What can hang from each mark
E: U
F: Y
U: P Q Y
T: P
P: T U
Y: F U
H: C
C: M Q
Q: U

Known rows, with every way that one mark hangs from another
T{P}: [ 16.8 -10.4  -8.6   4.8   2.6   1.1   2.5   6.4   5.7 -10.7 -26.9  14.0
   0.7  12.7  16.6   0.9   2.6 -15.1   8.4]
H{C{M Q{U{P{T} Y{F}}}}}: [  1.9  29.5 -22.6   4.2  10.8  50.7 -18.5   2.1 -27.4   7.5 -32.8   9.4
  22.7   8.4  -3.9 -18.3  -5.6  -0.7  14.1]
P{T}: [ 12.2 -13.6 -24.1  13.4   0.5   9.7   8.1   4.1  22.1   1.2 -14.1   7.0
   6.1   4.4  26.2  12.7  23.2  11.1  -4.2]
F{Y{U{P{T}}}}: [ 35.6 -14.0 -22.4  30.6  27.4  33.8 -30.2  -5.5  14.4  45.9 -36.4  -7.8
   3.8   7.7  10.3  22.6   9.4   1.0  23.2]
P{U}: [  2.7  -9.0   4.7   1.6  10.1   4.6   2.3 -11.6  14.3  -7.6 -15.4  17.5
   8.3 -13.1  16.2   9.0  15.8  12.4  -6.5]
Y{F U{Q}}: [ 13.1 -24.5 -27.4  20.0  48.9  27.3  -5.0  -0.3  -0.3  20.8 -11.6   6.5
  17.4  11.8  -3.2   1.2  11.2  25.7   6.9]
C{M Q{U{P}}}: [-12.8   4.8  21.4  -0.8 -16.7 -22.0 -23.0  -3.7 -39.8   4.3 -20.0   8.6
   2.0   4.9  18.8 -57.9 -17.7 -13.1  -2.2]
C{M Q{U}}: [-30.9   8.6   5.5  -6.4 -14.0 -36.8 -18.5  -3.6 -31.5  -3.9 -18.9   2.2
  10.7  -1.5  17.5 -49.8 -17.4  -0.9 -16.7]
E{U{P}}: [ 31.3 -20.3 -10.6  10.4   6.7  16.1  -0.8  10.9 -16.6  21.1 -16.2  12.7
   4.6   1.1  16.7 -15.7  10.3  -6.4   9.0]
E{U{P{T} Q Y{F}}}: [ 42.8 -15.6 -47.4  38.5  30.7  70.4  15.4  22.8  -7.8  36.0   0.1  12.6
  13.4   6.7  -6.4   6.5   9.0   6.1  24.1]
P{T U}: [  8.8 -14.2  -9.3  10.6   8.9  19.5   8.9 -12.2  24.8  -1.9 -15.8  15.0
   3.5 -13.1  17.8  22.7  27.8  16.0  -7.9]
P{T U{Q Y{F}}}: [ 14.2  -4.7 -32.2  29.7  34.6  59.1  18.9  -0.3  24.3   7.7   1.7  17.4
  17.0  -6.9  -7.0  30.7  14.0  24.6   9.3]
Y{U{Q}}: [ 13.8 -28.6 -21.7  20.1  22.0  15.6  -3.5   4.3   3.7  21.1  -9.6  -0.6
  16.7  -2.5   7.1  -9.3   7.8  13.9   6.4]
H{C{Q}}: [ -8.3   2.9 -13.2  -7.0  -2.1   7.6 -13.1   7.9   3.8 -21.5 -39.3  -5.4
  28.3   0.7  21.8 -23.5   4.3   7.2   3.1]
C{M Q{U{P{T} Y{F}}}}: [  2.5  22.9 -10.1  12.1   6.6  22.2 -17.4  -7.9 -31.3  14.0 -13.3  13.3
   8.4  13.5  -1.7 -19.8 -13.0  -3.9   4.7]
H{C{M Q{U}}}: [-32.5  14.0  -8.1 -14.2  -9.6  -8.1 -18.9   6.1 -27.1 -11.0 -38.2  -2.1
  25.1  -6.1  15.0 -49.8  -9.6   1.8  -7.5]
E{U{P Y{F}}}: [ 40.3   2.8 -28.2  13.0  30.2  46.0  -2.1   8.3 -18.2  24.3 -10.0  19.7
  14.9   9.7  -5.1   9.8   3.6   0.3  15.9]
C{M}: [ -9.6   8.7   0.8   1.6  -4.8 -19.8  -3.6  -2.7  -0.6  -5.6 -15.3   8.1
  13.2   9.3  13.8 -27.9  -3.4  11.9  -2.3]

Rows
[ 34.3  11.9 -12.4  13.0  23.4  40.5  -3.6   0.8   1.9   6.7  -9.3  21.1
  14.1  19.0   2.5  16.7   3.1   1.6  18.3]
U{P Y{F}}
[ 40.2   2.6 -19.4  23.8  -3.0  43.4   4.5   4.9  16.2  12.6  -7.4  11.7
   8.6   5.3  14.9  20.0  12.3  -7.3  18.0]
U{P{T} Y}
[ 37.0 -10.7 -25.1  37.9  -3.4  54.4  15.3  20.0  16.9  17.6   2.5   7.4
  11.3   2.5  12.1   2.4   5.6  -5.0  27.3]
U{P{T} Q Y}
[ 32.9  -2.2 -25.2  18.4  -5.6  43.6   3.3  10.5  -2.3  23.5  -5.8  16.5
   2.9  -6.9  18.4  21.0  11.8 -16.6   6.0]
Q{U{P{T} Y}}
[ 37.9 -32.6 -25.1  35.7  45.7  56.5  -2.7  -0.6   1.3  35.7 -12.1  11.3
   4.6  18.5  -0.1   6.9  22.4  17.8  21.3]
Y{F U{P{T} Q}}
[  7.8   9.6 -33.5   2.4  24.5  24.3  -1.3   6.5  -8.2   8.9  -6.0  18.8
  16.2   0.0   4.9  25.7   2.8   3.3  -7.6]
Q{U{Y{F}}}
[  8.3   0.3 -18.9  20.0  35.8  44.5  11.9   0.7  14.4   0.7   1.4  19.5
  22.5  -7.1  -9.0  17.8   1.2  20.7  10.1]
P{U{Q Y{F}}}
[ 14.9  -8.4 -26.5  29.9   7.8  46.9  20.6   4.1  28.7   6.5   2.3   9.8
  16.9 -21.5   3.5  20.3  11.0  12.0   8.8]
P{T U{Q Y}}
[ 27.8   2.6 -11.6   8.0  -3.9  28.5  -3.1  12.1 -12.0  17.2  -5.9  17.3
   8.1  -6.6  17.0   7.1   0.2 -21.1   6.9]
Q{U{P Y}}
[ 17.1   9.0 -26.2  14.3  33.8  47.8   8.3 -15.0  23.8   1.8  -9.4  21.6
  13.8  -4.9  -5.0  48.4  21.0  22.0   0.2]
P{T U{Y{F}}}
[ 24.1 -21.1 -13.9  15.3  -3.1  25.4   2.2   9.6  -5.8  20.3 -13.3  16.7
  -7.0  -1.9  30.0   6.7  22.9 -10.2  -0.6]
Q{U{P{T}}}
[ 32.6   1.8 -30.9  17.7  21.3  54.5   1.3   6.2  -6.3  23.9  -6.4  23.7
   3.8   6.4   9.2  31.1  15.4  -4.6   6.8]
Q{U{P{T} Y{F}}}
[  8.5  -3.5 -12.2  19.7   8.9  32.8  13.9   4.5  18.7   0.1   2.1  11.8
  21.3 -21.9   1.4   6.5  -1.4   7.9  10.1]
P{U{Q Y}}
[ 12.0   1.2 -33.7  22.6  27.2  35.3  11.4  16.3  11.6   3.5   2.2  10.4
  25.1  10.6  -0.8   7.1  -3.0  15.3  12.9]
U{Q Y{F}}
[ 18.0   5.0 -20.7  14.5   6.7  36.7   9.5 -10.8  27.4   1.1  -7.5  14.9
  14.1 -18.7   6.2  37.0  17.1  10.0  -0.2]
P{T U{Y}}
[ 26.5   6.4 -18.0   8.3  22.2  40.3  -4.8   7.2 -17.0  17.9  -7.2  25.5
   8.6   6.9   6.1  17.8   2.9  -8.0   7.5]
Q{U{P Y{F}}}
[ 31.4 -28.0 -28.9  44.9  27.5  44.4 -19.1   9.4  14.9  50.4 -25.2 -12.7
   7.3   5.2   7.4   5.0   3.6   3.2  32.6]
F{Y{U{P{T} Q}}}
[ -5.9  10.6 -16.6  -0.4 -10.2  -4.3 -12.8   5.4 -15.1  -0.3 -10.6   2.2
  18.4 -11.8  16.2  -9.4 -13.7 -12.5 -10.3]
C{Q{U{Y}}}
[ 25.8 -22.1 -15.3  35.1  28.4  30.4 -26.6   9.7   5.5  43.9 -26.6 -10.6
  11.8   4.4   5.6  -8.0  -8.7  -1.1  32.8]
F{Y{U{P Q}}}
